What can hang from each mark
Z871: Z965
Z256: Z109
Z87: Z256
Z965: Z87 Z98 Z109 Z364 Z923
Z251: Z965
Z127: Z84 Z256
Z84: Z251 Z364
Z109: Z256
Z919: Z84

Known rows, with every way that one mark hangs from another
(Z127 (Z84 Z251 Z364) Z256): [-23.9  -3.7 -38.6  -7.5  72.3  -8.5  10.0   2.6 -24.0 -32.5 -16.1 -25.7
  -2.5  -5.9 -20.3   4.7  -8.9 -33.4  -5.6  24.6  -0.5  22.6]
(Z84 (Z251 Z965) Z364): [ -8.8  -9.6  -9.8 -19.4  52.2  -2.5   6.3 -11.0 -21.6 -12.9   3.3  -7.3
   1.6 -13.5 -11.5  23.4  10.3 -13.1  -7.9   5.2  36.0  14.3]
(Z919 Z84): [-36.7  -2.8 -26.0 -10.8  31.2 -16.2  17.2   6.2  12.5  11.2 -13.2  -8.4
  -7.2  12.5   5.4  -7.5 -12.1  -8.3 -27.6   4.0  36.7  20.0]
(Z965 Z87 Z98 Z364 Z923): [-16.9   4.4 -20.4   4.2  35.9   0.6  -8.1   2.2  33.3 -20.8 -21.7 -23.8
  20.8  28.6  -3.0  12.3 -18.5  19.2  -9.8  -3.9  12.7  13.1]
(Z84 (Z251 (Z965 Z98 Z109 Z923)) Z364): [-10.4   0.9 -15.7 -25.8  50.1   8.9 -20.8 -18.3 -18.0 -33.1  -5.4  -0.7
  18.6   1.0  -6.2  34.1  21.2  10.2   3.5  -2.2  14.5  15.8]
(Z965 Z87 Z98 (Z109 Z256) Z364 Z923): [ -9.8  21.7 -20.3   3.3  -8.1   6.4 -13.6   3.6  22.2   0.9 -21.7 -28.3
  26.4  29.0   0.1   7.9 -13.5  24.5  -5.0 -12.4  -5.6  10.8]
(Z84 Z364): [-21.8  -5.4 -26.8 -10.5  41.9  -9.1  17.4   1.9   2.9 -12.9  -1.7 -14.2
  -2.8   4.1  -4.0  -1.9  -2.5 -16.5 -17.9   7.3  11.2  16.0]
(Z127 (Z84 (Z251 Z965) Z364) (Z256 Z109)): [ -9.0   2.1 -30.2  -7.9  49.7   0.7   5.7  -7.4 -36.3  -8.6 -12.6 -18.5
  -4.2 -15.2 -17.4  -0.5  16.9 -26.3  -5.4  18.4  26.1  24.1]
(Z965 Z87 Z98 (Z109 Z256) Z364): [ -3.8  27.8 -13.7   7.3   2.6  -1.7  -2.2   2.1  21.0  17.4 -18.2 -28.7
  19.5  20.6  -8.1   7.8 -21.0   8.6 -10.2 -17.2  -8.9  10.4]
(Z127 (Z84 Z251 Z364) (Z256 Z109)): [-11.8   3.9 -46.5  -4.7  60.5  -3.1  15.3   0.4 -16.6 -24.4 -21.4 -20.4
  -9.0  -8.4 -20.7  -6.3   5.2 -30.1  -7.1  23.3   6.3  25.4]
(Z84 (Z251 (Z965 Z87 Z98 Z923)) Z364): [  6.6  10.7 -15.4 -24.5  57.9   9.0 -18.4 -13.8  -6.9 -30.0  -6.2  -2.6
  17.7   7.0  -5.9  39.9  14.1  11.8   0.7   1.2  23.9  15.2]
(Z251 (Z965 Z109)): [-30.3   0.4  -8.2  -3.3  -1.7   4.2 -10.7  -7.1 -19.6  -1.3  -2.4 -14.4
   8.3   5.1   5.7  -6.4  18.5  -3.3 -14.9 -20.5  17.0  12.7]
(Z84 Z251 Z364): [-10.3  -7.4 -24.3 -16.6  64.3  -6.0  15.1  -3.4  -0.4 -27.6  -5.0  -9.0
  -2.7  -7.0 -14.7  18.8  -0.6 -17.1 -10.4  10.3  15.7  15.6]
(Z87 (Z256 Z109)): [ -6.7  22.7 -31.9   7.9  -6.9   1.9  26.9   0.0  13.4  25.8 -10.8 -13.8
 -10.0  12.0   7.6 -48.8   6.8  -9.4 -30.1   0.9  27.6  16.2]
(Z965 Z87 Z98): [-12.4  22.1 -25.6  -1.8  42.1  -6.3  -2.0   1.7  20.4 -10.4 -12.0 -14.1
   5.8  24.1  -0.4  -4.5  -8.4  -3.2 -20.5 -11.3  -4.9  15.5]
(Z251 (Z965 (Z87 Z256) Z109 Z364)): [ -1.0  22.2  10.1   9.6 -29.8  16.6  -6.6 -12.7  -5.4  24.0 -12.5 -26.1
  23.6   6.0   2.2   2.1   4.9  10.1  -9.2 -23.2  28.1   6.8]
(Z87 Z256): [-19.4  14.2 -24.2   5.4   5.2  -4.3  22.1   2.2   7.1  18.8  -6.1 -19.3
  -3.8  14.1   7.6 -38.5  -7.3 -12.9 -28.0   1.7  19.9  13.3]
(Z871 (Z965 Z98 Z364)): [-21.9  -5.7 -12.2  11.7  54.5 -17.5   7.4 -10.1  14.5   6.5  -9.0 -22.0
   3.7  10.4 -11.8  -1.6 -35.6  -1.0 -18.8 -13.4  -3.0  15.4]
(Z127 (Z84 (Z251 (Z965 Z98)) Z364)): [-15.5  -0.5 -18.5 -16.0  85.5 -10.1   9.4 -10.4 -16.9  -7.4  -8.6 -19.9
   5.8  -6.4 -17.6  21.9  -7.4 -10.3  -7.1  17.0  14.5  20.9]
(Z127 (Z84 Z364) Z256): [-36.1  -2.1 -40.1  -0.9  50.5 -11.2  12.7   7.5 -19.9 -17.3 -13.2 -30.6
  -2.3   5.0  -9.4 -16.8  -9.8 -32.4 -12.9  20.9  -4.9  23.2]
(Z251 Z965): [-30.5  -6.1 -11.5  -1.8  16.0  -4.7   2.8  -1.9 -11.9   7.2   2.3 -16.5
   0.7   6.3   4.7 -13.0   5.7  -9.0 -21.7  -7.2  35.0  13.7]
(Z871 (Z965 Z364)): [-26.8 -15.2  -9.3  13.8  29.7 -11.5  10.0  -7.5   5.0   1.2  -8.2 -25.9
   1.4   3.3  -8.1  -6.1 -25.9  -2.7 -18.9 -13.1   6.9  13.2]
(Z84 (Z251 (Z965 Z87 Z98)) Z364): [ 12.9  16.3  -9.0 -21.6  68.0   0.2  -7.6 -14.9  -8.8 -14.3  -2.9  -3.2
  11.1  -2.3 -13.4  39.2   8.1  -4.4  -4.8  -3.2  18.2  14.8]

Rows
[-14.0   6.5 -14.7 -14.2  16.7   1.5   7.6  -6.8 -35.3   9.4  -8.2 -27.9
   9.4 -12.7 -12.3  14.9   6.8  -7.3  -1.0   9.0   7.2  16.7]
(Z127 (Z84 (Z251 (Z965 (Z109 Z256))) Z364))
[  4.4   7.6  -4.5 -31.1  45.7  -0.3   0.4 -11.6 -14.0  -0.5  -9.0   2.3
   5.4  -9.6  -6.9  47.5   9.2  -2.4  -7.4   2.8  50.3  17.7]
(Z919 (Z84 (Z251 (Z965 Z87)) Z364))
[ -9.0  18.8 -12.3   8.9 -28.7  21.4  -8.2  -4.6  15.6  -8.3 -24.7 -26.5
  26.4  21.7   8.2  -3.0  -0.5  22.3  -6.3 -12.9  11.8   8.4]
(Z965 (Z87 Z256) Z109 Z364 Z923)
[-11.6   3.8 -11.5 -23.2  21.3   8.0 -16.1  -7.4  -5.7 -11.0 -16.1  -1.5
  11.3   8.1   6.7  29.8  12.8  18.2  -8.2  -2.0  57.9  17.2]
(Z919 (Z84 (Z251 (Z965 Z87 Z923))))
[-12.8  -8.1  -9.3 -30.7  55.6  -9.3  11.1  -9.8 -16.5   6.7  -3.4   2.3
  -1.7 -14.3  -7.7  34.9   3.6  -9.0 -11.7  11.5  58.4  19.4]
(Z919 (Z84 (Z251 Z965) Z364))
[-18.5 -12.9   5.4   0.0  23.6   5.6  -7.4 -13.1 -10.0 -11.2 -11.3 -19.5
  16.7 -10.1 -14.3  29.2   2.4   3.4  -2.4 -14.6  33.2   9.4]
(Z84 (Z251 (Z965 Z109 Z364)))
[  9.0  30.7 -25.8  11.2   2.1  10.8   6.7  -4.1  37.5  13.2 -26.3 -19.3
  14.3  26.4   3.1 -18.9  -6.4  21.2 -15.9  -1.2  27.0  14.2]
(Z965 (Z87 (Z256 Z109)) Z98 Z364 Z923)
[ -4.6   5.7  -9.7 -22.6  59.9  -0.3 -10.1 -19.1 -19.1 -16.3  -2.2  -1.7
  11.9  -7.6 -12.6  34.7  14.5  -5.7  -1.7  -7.2   7.1  15.1]
(Z84 (Z251 (Z965 Z98 Z109)) Z364)
[ -9.4  19.7 -10.4  -4.3  32.4  -2.8 -10.3  -6.2   0.1   5.5  -4.2 -12.8
  10.0  17.8   2.0   2.0   2.8   0.1 -18.0 -16.0  15.8  14.1]
(Z251 (Z965 Z87 Z98))
[ 25.8  33.4  -5.7 -17.3  46.3   6.0   2.5 -18.7 -10.1  11.9  -2.4  -4.6
  11.6  -1.1  -8.2  19.3   5.6  -4.7  -8.0   0.0  24.9  13.1]
(Z84 (Z251 (Z965 (Z87 Z256) Z98)) Z364)
[-12.7  10.2  -1.8   3.3 -43.5  17.4 -19.9  -1.7  -6.5  12.2 -12.6 -31.0
  28.5  16.3   5.2  10.5   6.1  25.1  -2.1 -18.0  26.2   7.7]
(Z251 (Z965 Z87 (Z109 Z256) Z364 Z923))
[ -4.1   0.2 -12.9 -20.7  77.1  -7.9   3.2 -13.5 -12.1  -7.7   2.0  -3.4
   3.8  -6.4 -14.4  26.9   1.9 -11.2  -8.5   5.0  26.6  16.4]
(Z84 (Z251 (Z965 Z98)) Z364)
[ -1.7  24.7   1.9   4.7  -8.3   2.7 -11.3  -5.0   1.0  33.4 -10.5 -27.2
  23.8  14.6  -5.6  13.0  -8.4  11.8  -7.6 -21.9  10.5   9.1]
(Z251 (Z965 Z87 Z98 (Z109 Z256) Z364))
[ -3.7  40.9 -25.9  -2.0  -8.2  15.9 -15.7  -6.8  13.6  -8.8 -19.0 -12.7
  20.7  32.9  14.4 -14.2   8.3  18.6 -12.2 -15.7  -9.7  13.2]
(Z965 (Z87 Z256) Z98 Z109 Z923)
[ -8.9  31.6 -16.2  -7.8 -22.9  12.8 -28.0  -3.5  -8.8  11.6  -8.1 -16.4
  23.1  27.5  12.7  -1.5  15.1  21.5  -7.7 -19.4   5.2  12.5]
(Z251 (Z965 Z87 Z98 (Z109 Z256) Z923))
[-26.4   5.8 -23.7   4.3   1.9  -2.3  -2.6   5.2  19.4   8.8 -17.4 -28.4
  19.3  25.3  -0.6  -4.6 -19.7  17.8  -9.5  -4.3   3.5  12.5]
(Z965 Z98 (Z109 Z256) Z364 Z923)
[  7.8   6.5  -6.1 -19.5  41.8   7.2  -4.6 -12.6 -17.3 -19.8  -1.6  -7.3
   8.9  -8.2 -11.1  36.2  16.5  -6.5  -3.7  -3.8  28.0  12.9]
(Z84 (Z251 (Z965 Z87)) Z364)
[ 16.1  26.2 -11.4  19.7 -14.2   8.2  14.4 -15.1  12.3  28.0 -17.4 -20.9
   2.5   6.1  -2.8 -23.0  -8.2   6.5 -19.6 -19.7  13.5  12.9]
(Z871 (Z965 (Z87 (Z256 Z109)) Z364))
[-27.1 -16.6 -22.1 -16.8  50.8   4.5   1.7  -6.7 -23.7 -28.2 -10.8 -22.8
  10.4  -5.3  -6.5  19.2   8.2   3.6  -1.2  21.5  29.8  19.3]
(Z127 (Z84 (Z251 (Z965 Z923)) Z364))
[-22.7  -3.0  -3.5   5.2   6.0   0.6   6.5  -2.9 -17.8  20.8 -18.7 -42.2
  16.9  -7.9 -16.9  12.6 -13.1   3.6  -2.3   1.1  20.6  12.8]
(Z127 (Z84 (Z251 (Z965 (Z109 Z256) Z364))))
[-11.2  10.7 -11.6   6.4  17.0   9.1 -28.0 -16.4  10.6 -27.1 -21.7 -19.6
  25.5  21.6  -2.0  17.8 -10.3  28.0  -2.7 -30.0 -23.7  13.0]
(Z871 (Z965 Z87 Z98 Z109 Z364 Z923))
[ -7.0   0.5 -11.8 -33.1  81.4 -15.8   9.8 -12.6  -8.8  10.7  -4.3   5.9
   0.3  -7.0 -10.6  36.8  -5.8  -7.2 -11.9  11.4  48.0  21.3]
(Z919 (Z84 (Z251 (Z965 Z98)) Z364))
[ 15.8  39.4 -21.8  11.2 -17.9   9.7   8.8 -14.7   2.8  22.8 -11.6 -11.0
  -5.7  10.5   7.2 -37.7   9.5   0.1 -25.0 -21.3   2.0  15.8]
(Z871 (Z965 (Z87 (Z256 Z109))))
[ 14.6  35.4 -18.7  13.8  13.1   2.5  17.9  -4.2  36.8  30.4 -22.8 -20.3
   7.3  18.7  -5.2 -18.0 -12.7   6.0 -21.1  -6.4  22.1  13.8]
(Z965 (Z87 (Z256 Z109)) Z98 Z364)
